Known rows, with every step that occurs
d-j: [ -2.9 -15.3   9.1  -0.7 -17.6  21.6 -20.7   9.6 -11.2  -3.5  12.8  -8.9
   5.2  -7.6  -2.9  -4.7 -13.0  17.6  12.9 -13.3  -7.8   9.6  -7.1   3.0
  13.5  -5.5  -0.7   8.0  -9.9   3.8   2.1]
j-z: [ 21.0  -9.4   5.6  -9.4 -11.2   4.4   0.7 -21.8  -1.9   1.1  12.0  -0.8
 -12.0  -8.8  -3.1 -15.5  -9.0  34.4   4.4  -2.0  12.5 -27.7  -8.3  -5.7
   3.2 -15.1  -4.1  17.8   5.6   7.5   5.6]
e-a-l-h: [  2.4   5.5  -0.6 -13.2  -5.4  16.6  -5.4  29.3   8.5  22.3  13.9  -6.5
   1.5  13.0  -5.6  31.7  13.5 -10.1 -17.8   2.9  -7.7   6.0   0.4  -3.9
 -13.7   4.6   4.6  35.6  10.4  17.4   3.7]
l-h-j: [-10.2   7.0  -4.6  11.4  -8.5  -9.7   6.6  26.5  -1.0  29.4  -3.3 -13.7
   5.6  -7.3 -18.3  17.8   6.8  -7.9   6.1  -2.7  -3.0  -6.6  27.5  -6.5
 -36.2   3.8   8.3   7.5  -3.5   9.4  21.5]
a-q: [ 16.2  -4.2  -5.4   1.9 -11.5  11.0 -40.4   1.5  -0.7  -2.7   5.4   4.6
  -2.7  -8.6 -24.5  -6.2 -18.1  46.9  24.0  -7.2  -7.7 -20.4  -7.0  -0.9
  23.3  -5.6   1.1  11.5   3.8 -27.3 -24.6]
q-e-a-l-h-j-z: [ -9.7   4.1  -4.0  -6.2  10.4  -4.8  24.8  -7.0  20.6  22.5 -16.3  -3.6
 -12.1   6.6  -3.1 -17.8  14.0 -54.7 -26.8   9.4  28.4  19.5  11.9 -12.5
 -32.3   4.8  12.5  29.7  23.9  34.5   0.0]
q-e-a-l-h-j: [-15.0   8.3  -5.3   5.9   7.2   1.3   4.5  25.8  21.2  37.4 -11.7  -5.5
   2.3   5.6 -12.9  -2.8  11.8 -51.9 -21.7   3.4  14.9  27.9  19.3 -16.0
 -21.5   6.8  19.9  27.6  21.1  28.2  -5.5]
l-h-j-z-d-a-q: [-12.9   7.0  -5.1  19.5  11.2 -27.2   1.7 -32.8  -3.4 -37.1 -23.7  -0.6
  -6.6   5.7 -20.5  28.8   3.7   4.6  15.8  22.0   1.3 -27.2 -10.9  19.3
 -47.5   9.7 -29.0 -32.6 -39.6 -26.5   3.3]
l-h-j-z: [ -5.4   2.8  -2.4  -0.1  -4.9 -15.1  25.5  -4.0  -1.5  17.9  -9.9 -11.9
  -6.6  -6.6  -4.7   5.4  10.4 -11.2  -1.6   5.5   6.9 -14.0  19.0  -2.8
 -45.1  -1.5   0.9  10.1  -0.3  14.0  22.5]
d-a-q: [ 10.5  -9.9   2.0  16.0  -5.4   0.5 -39.1  -2.0  -8.1 -34.5   2.6   3.7
  -2.1  -3.5 -22.8  20.8 -19.7  55.0  31.4  -2.7 -18.1 -20.5 -22.5   2.9
  18.6  -0.1   0.3  12.6 -32.1 -29.8 -25.2]
z-a-l-h-j: [ -7.2  11.3  -6.8   4.4   3.9  -6.6   6.7  26.4   1.3  24.6   0.0   4.7
  -2.9   1.2 -17.0  26.5  23.2 -23.5 -16.1  -8.0  -7.3  18.1  28.7  -8.5
  16.7  12.9  14.6 -28.3  18.4   2.9  15.7]
d-a: [  9.3  -9.7   9.3  15.4 -12.4   1.9 -15.9   4.7  -8.9 -12.4  13.7  -7.6
   1.6  -5.0 -11.6  24.3 -11.7  45.8  16.6  -3.5 -12.5 -19.3 -15.6  -6.8
   9.1  -4.2   0.9  17.9 -33.8  -2.5   4.3]
h-j-e-a-l: [-14.7  -0.9  -4.0  16.5   6.9 -14.5  23.8  32.0  -1.4  14.1   1.3  10.2
   2.7   3.8  41.9  -2.3   5.3 -39.9 -19.8   3.9 -22.0  34.7  12.5 -14.3
   5.5  -6.4  16.9  45.5  -3.6   6.7  -4.7]
q-e-a-l-h: [  6.0   7.1   1.6 -11.2  -1.6  20.4  -9.6  15.4  21.9  33.3   3.0  -8.7
   8.4   9.5 -11.0  -7.5   5.3 -24.3 -10.1  -2.4  19.5  15.1  -0.7 -11.5
 -11.1   7.9  11.2  27.7  28.0  32.2 -10.7]
h-j-e-a-q: [-17.9  -1.7  -9.2  15.1   9.6 -12.2   0.1  19.5   2.5  -4.4 -14.5  10.2
   9.2   1.0  26.9  -9.8 -19.5  -8.8  14.6   0.3 -24.7   6.2   4.4  -0.3
   5.8 -10.0  18.3  47.8  -4.2 -30.2 -26.6]
z-d: [ 17.6   3.2   0.7  11.8 -10.9   8.6 -13.9 -11.7   5.8  12.1  17.5  -4.7
   5.0  -7.7 -22.3   6.2  -9.8  40.2   6.5   6.2   8.0 -25.6  -7.9  -0.9
   5.4  -6.7 -19.7 -27.1  -1.7  -6.5  11.4]
z-a: [ 17.3  -3.7   4.3  -5.7  -4.4  16.0 -17.1  -1.3   3.8  10.5  18.8   3.8
   4.0  -5.7 -17.6  14.1 -13.9  43.0   5.4 -18.8  -1.7 -20.2  -1.0  -3.6
  52.9  -5.3  14.7 -15.9  15.5 -10.7   6.3]

Rows
[ 17.7   7.1   2.8 -29.7   4.0   7.5   6.6  -7.0   0.2   3.1  12.3   4.0
  -9.8   3.7  -5.5   8.4  21.0   4.2 -19.5  -6.0   9.7  -6.9   2.6  -0.1
  19.4   6.4  -2.3 -26.5  25.4   8.6  11.9]
j-z-a-l-h
[  1.9 -17.9   2.7 -24.8   4.1  19.4 -25.6 -34.0 -10.7 -41.5   0.4   9.6
 -10.7   0.0  -5.2 -14.3 -17.6  28.7  15.9 -13.5   1.1  -5.6 -18.3  20.6
  54.4  -2.1  -1.6 -28.5   7.5 -33.1 -20.1]
d-j-z-a-q
[-18.4   0.6   4.0 -18.7  -2.0  15.3  10.7  43.3 -10.9  -5.3   3.9  -5.9
  20.8  15.1  55.9  -2.5   6.5 -44.9 -11.9  -2.4 -24.6  44.2  -1.2  14.7
 -17.4   7.1   1.3  32.5 -10.1  18.2  -2.2]
d-j-e-a-l-h
[  0.3   8.2  -9.8  -5.3  14.8  -6.2  -4.5 -30.3  14.6   1.1 -27.1   6.5
  -3.1  -2.2 -26.8 -28.8  -4.9  -9.4   9.7  -6.4  32.9 -14.7  13.5   1.8
   6.2  12.2  13.1 -37.1  35.2 -13.3 -17.2]
l-h-j-z-a-q-e
[ -5.8  -5.2   3.0  26.5   9.0 -29.6  15.8 -28.0  -7.2 -25.1  -2.4   7.7
 -22.8   0.4  -6.3  17.6  16.1  -3.3 -18.9  25.1   2.6   8.6 -11.4  -7.7
 -10.8   0.6 -24.0 -28.8 -36.3   2.7  14.0]
h-j-z-d-a-l
[ -4.8   5.0  -3.8  -8.2   7.5 -11.2  24.7 -12.4   1.3  10.1  -8.2  -1.6
  -8.0  -2.3 -10.3  17.0   9.2  -9.3  -7.9  -6.7  11.4 -20.0  21.3   1.5
  -5.9   0.7   8.7 -20.9  13.9   0.6  25.8]
l-h-j-z-a
[ -2.6  14.3  -7.9   8.4   5.1 -20.2  23.3 -15.1   2.9  10.8  -7.0  -0.5
 -13.2   1.3 -11.3   4.3  28.7 -28.1 -21.1  22.3  15.2   3.8  11.6  -4.9
 -40.6   6.2 -26.1 -38.4   3.2  14.8  23.0]
a-l-h-j-z-d
[  5.0  -3.7  -6.0   5.1  14.2  -8.0 -11.8 -43.0  11.4  -4.8 -20.9  16.2
 -14.7  -6.5 -22.7 -40.1 -17.9   9.1  10.0  -5.6  28.8 -11.2   5.2  -5.1
  42.8  -2.0  19.2 -26.4  35.6 -24.0 -27.5]
h-j-z-a-q-e
[  2.4  -2.6   2.7  -0.5  -1.4   7.7   9.6  18.8   3.9   8.7  13.8  -1.5
  17.9   2.1  41.8  -7.0 -19.8   8.7   5.2  -6.9 -16.7  -9.1  -7.0  -0.9
   6.5 -15.0  14.3  53.1  -2.3  -0.4  -4.4]
j-e-a
[  2.6 -17.9   9.4 -25.2   1.3  16.4  -4.0 -15.9 -12.0 -24.6  11.1  11.2
 -16.5   0.6   8.7 -12.1   6.9   2.8 -18.4 -11.6   2.5  24.6 -12.5   5.7
  54.9  -1.4  -1.5 -25.8  12.4   2.0   0.2]
d-j-z-a-l
[ -7.2  17.4  -9.3   3.9  12.2 -17.9  24.8  39.2  -6.6  19.4  -3.5  10.3
  14.3   3.0  32.6   2.4  17.3 -39.5 -13.6  -9.5 -18.5  28.7  29.9  -5.1
  10.1  13.4  13.4 -27.1  11.5   2.0  10.3]
z-a-l-h-j-e
[-24.6  11.3 -14.5   6.8   9.5 -12.1   9.6  29.1   1.8   2.4 -19.4   1.0
  17.6   5.1  26.1   7.8 -10.0 -27.7  10.4   1.0 -22.0   2.2  15.6   8.6
 -32.2   1.9  12.6  39.1  -3.8 -24.5 -16.1]
l-h-j-e-a-q
[ 22.0  -2.2  -3.5   6.4  -8.5  15.3 -43.0 -11.7  11.3   8.0  -3.9   4.5
   7.3 -13.5 -30.8 -42.0 -24.5  35.3  25.6  -7.9  19.9 -13.9 -10.1  -6.1
  26.0  -2.9   9.2   0.5  23.0 -12.5 -39.0]
a-q-e
[ -5.7   8.2  -5.8   9.7  -5.7 -10.0   4.9  36.2  -3.0  29.0  -3.2  -4.9
  -3.2  -6.8 -15.7  16.4  22.2 -26.9 -11.8   2.2  -5.4  21.6  26.4 -11.7
 -22.8  10.2   3.2   1.9   1.6  15.3  12.2]
a-l-h-j
[ -1.8   4.6  -4.1  -2.1  -1.1 -17.8  21.3   8.6  -2.1  15.0  -7.1  -1.5
 -18.0  -4.3  -4.7  -1.2  25.7 -33.8 -19.3  10.4   8.1  12.3  20.9 -10.0
 -32.5   3.6  -3.1   4.3   3.3  22.5  19.2]
a-l-h-j-z
[  6.4 -14.8   4.7 -19.1   6.0  22.4 -29.0 -46.2   1.6 -34.1 -12.0   9.6
  -3.3  -0.7 -11.3 -50.3 -25.5  17.9  19.3 -17.1  27.1   1.9 -20.7  16.3
  55.5   0.7   4.0 -34.8  24.9 -20.7 -35.8]
d-j-z-a-q-e
[ -2.1  -0.8   6.7   7.1  -5.3   6.9   1.5   2.7 -14.5 -12.4   7.0  -5.0
  26.3  -2.5  38.2 -25.5 -12.6   4.6  12.2  -1.5 -10.9  10.6 -14.6  15.1
   1.9  -4.8 -25.2 -31.7 -18.9  -8.3   4.1]
z-d-j-e
[-11.7   5.1   2.2  17.7   5.8 -26.8  26.3 -24.3  -3.6 -18.0 -12.6 -12.0
  -3.9   2.2  -9.0  34.8  11.3  -0.8   1.2  19.7   5.9 -25.4  -4.3   8.3
 -55.9   5.2 -24.4 -28.9 -43.3   1.1  29.4]
l-h-j-z-d-a
[-18.9   9.8   4.5 -10.0   5.7  11.7  12.7  19.7  -3.1  -7.7   4.3  -5.4
  27.0  20.9  47.0   3.0   9.5 -43.0 -15.9   9.5 -13.7  35.3 -12.3  20.9
 -25.5   6.9 -23.7  -9.1 -11.7  11.6   4.6]
z-d-j-e-a-l-h
[  2.1  -9.1  -3.3  -1.7  -2.9  18.7 -34.1   2.4   9.0  -7.3   6.4   3.2
  -3.2   3.4 -18.3  13.9 -23.4  34.2  14.3  -0.4  -8.4 -18.4 -14.8   2.3
  24.0 -10.3  10.2  45.2   6.7 -24.8 -29.1]
e-a-q
[-16.6 -11.9   9.0  -6.6  -4.9  19.4   5.0  21.9  -8.2 -12.0   7.7  -4.6
  20.8   7.7  53.0 -12.6 -19.3 -11.1   6.6  -9.8 -24.0  20.2 -12.5  11.6
   6.9  -9.6   8.8  46.1 -14.1   1.5  -6.0]
d-j-e-a
[  7.5   3.2   6.3   1.8  -6.5  -2.9 -10.3  27.7  -9.8  -8.3   9.8  -9.3
   1.7   4.4  -9.3  34.6  15.2   9.1   2.5   2.4 -14.9   3.2  -5.6  -3.1
 -15.3  11.3  -7.6   6.0 -30.2  11.7   6.0]
d-a-l-h
[ 20.9  -1.4   5.6  -3.1  -6.9   1.4   3.4 -40.2   6.8  -2.4  12.9  -0.1
  -7.2  -7.7 -10.8  -7.2  -4.4  35.7   0.8  13.4  19.9 -35.6 -18.1   1.4
  -5.0 -13.0 -27.3 -27.1   0.2  -3.2  14.6]
j-z-d
[ -0.7  11.1  -0.2 -13.7   0.2   4.7  16.8  38.5   0.3  14.4   9.3  -2.8
  17.6  12.4  41.7   4.2   8.8 -26.0 -13.2   0.7 -20.8  15.1   4.0   0.7
 -18.3   3.7   3.1  39.7   6.2  16.8  -1.7]
j-e-a-l-h
[ 15.9  11.1  -1.9 -16.2  -0.5  13.4 -11.9  20.3   1.9  18.0  16.0   3.4
   3.2   4.8 -14.8  23.3  18.1  11.1 -11.0 -12.6  -2.2   3.2  10.8  -3.5
  29.0  11.8   5.1 -29.8  22.6   4.2   8.5]
z-a-l-h
[  0.4 -17.7  10.6 -24.3  -0.6  18.8  -2.4 -24.6  -9.6 -24.1  11.2   0.5
  -8.1  -2.2   4.8  -7.3  -8.3  21.7  -1.0 -16.8   5.3  -2.0 -14.7  11.3
  43.7  -4.4   0.7 -22.3   5.8  -5.7   6.1]
d-j-z-a
[-12.1  -1.1   1.7   7.6   3.5 -27.1  22.1   2.5 -10.6 -16.9  -9.5  -3.8
 -16.5   0.9  -0.8  23.3  25.6 -24.6 -12.3  14.1  -6.5  11.7   6.9  -8.6
 -38.7   8.1  -4.0   7.6 -32.5  15.5  16.6]
d-a-l-h-j-z
[ -3.5   1.0  -2.7  24.8  -3.9 -20.0  18.7  24.3  -7.4  18.6  -1.3   3.2
  11.0 -13.1  29.6 -19.7  -9.7  -7.9  10.4  -6.7 -16.6   7.2  22.0  -9.8
  -4.0  -8.5  12.3  18.1 -10.2  -2.6   5.5]
h-j-e
[  1.3 -18.7   8.1 -16.3 -14.5  15.2  -2.3 -18.3 -13.3 -17.7   6.4  -7.3
  -9.5  -8.1   6.8 -22.0  -7.6  16.1   7.9  -4.8   4.7   0.7 -14.4   8.7
   3.4  -9.8  -8.4   8.7  -7.2   6.9   2.8]
d-j-z
[ 18.7  -4.1   6.3  10.2   6.3  -4.6 -27.1 -61.4   8.4 -39.5  -9.9   4.2
  -3.4  -0.1 -24.1 -27.2 -20.8  41.8  22.6  15.4  30.7 -32.2 -38.6   6.9
   3.1  -0.3 -25.5 -37.4 -15.4 -20.5 -28.8]
j-z-d-a-q-e
[  0.6  -1.1  -2.4  15.4   0.9 -15.9  18.0 -36.6   3.1   6.7  -1.6   1.8
 -16.0  -8.8 -14.7  -5.0   0.2   9.5  -7.5  17.3  14.5 -21.1   0.1  -6.7
 -16.0 -10.7 -17.5 -24.5  -5.1  -2.8  18.7]
h-j-z-d
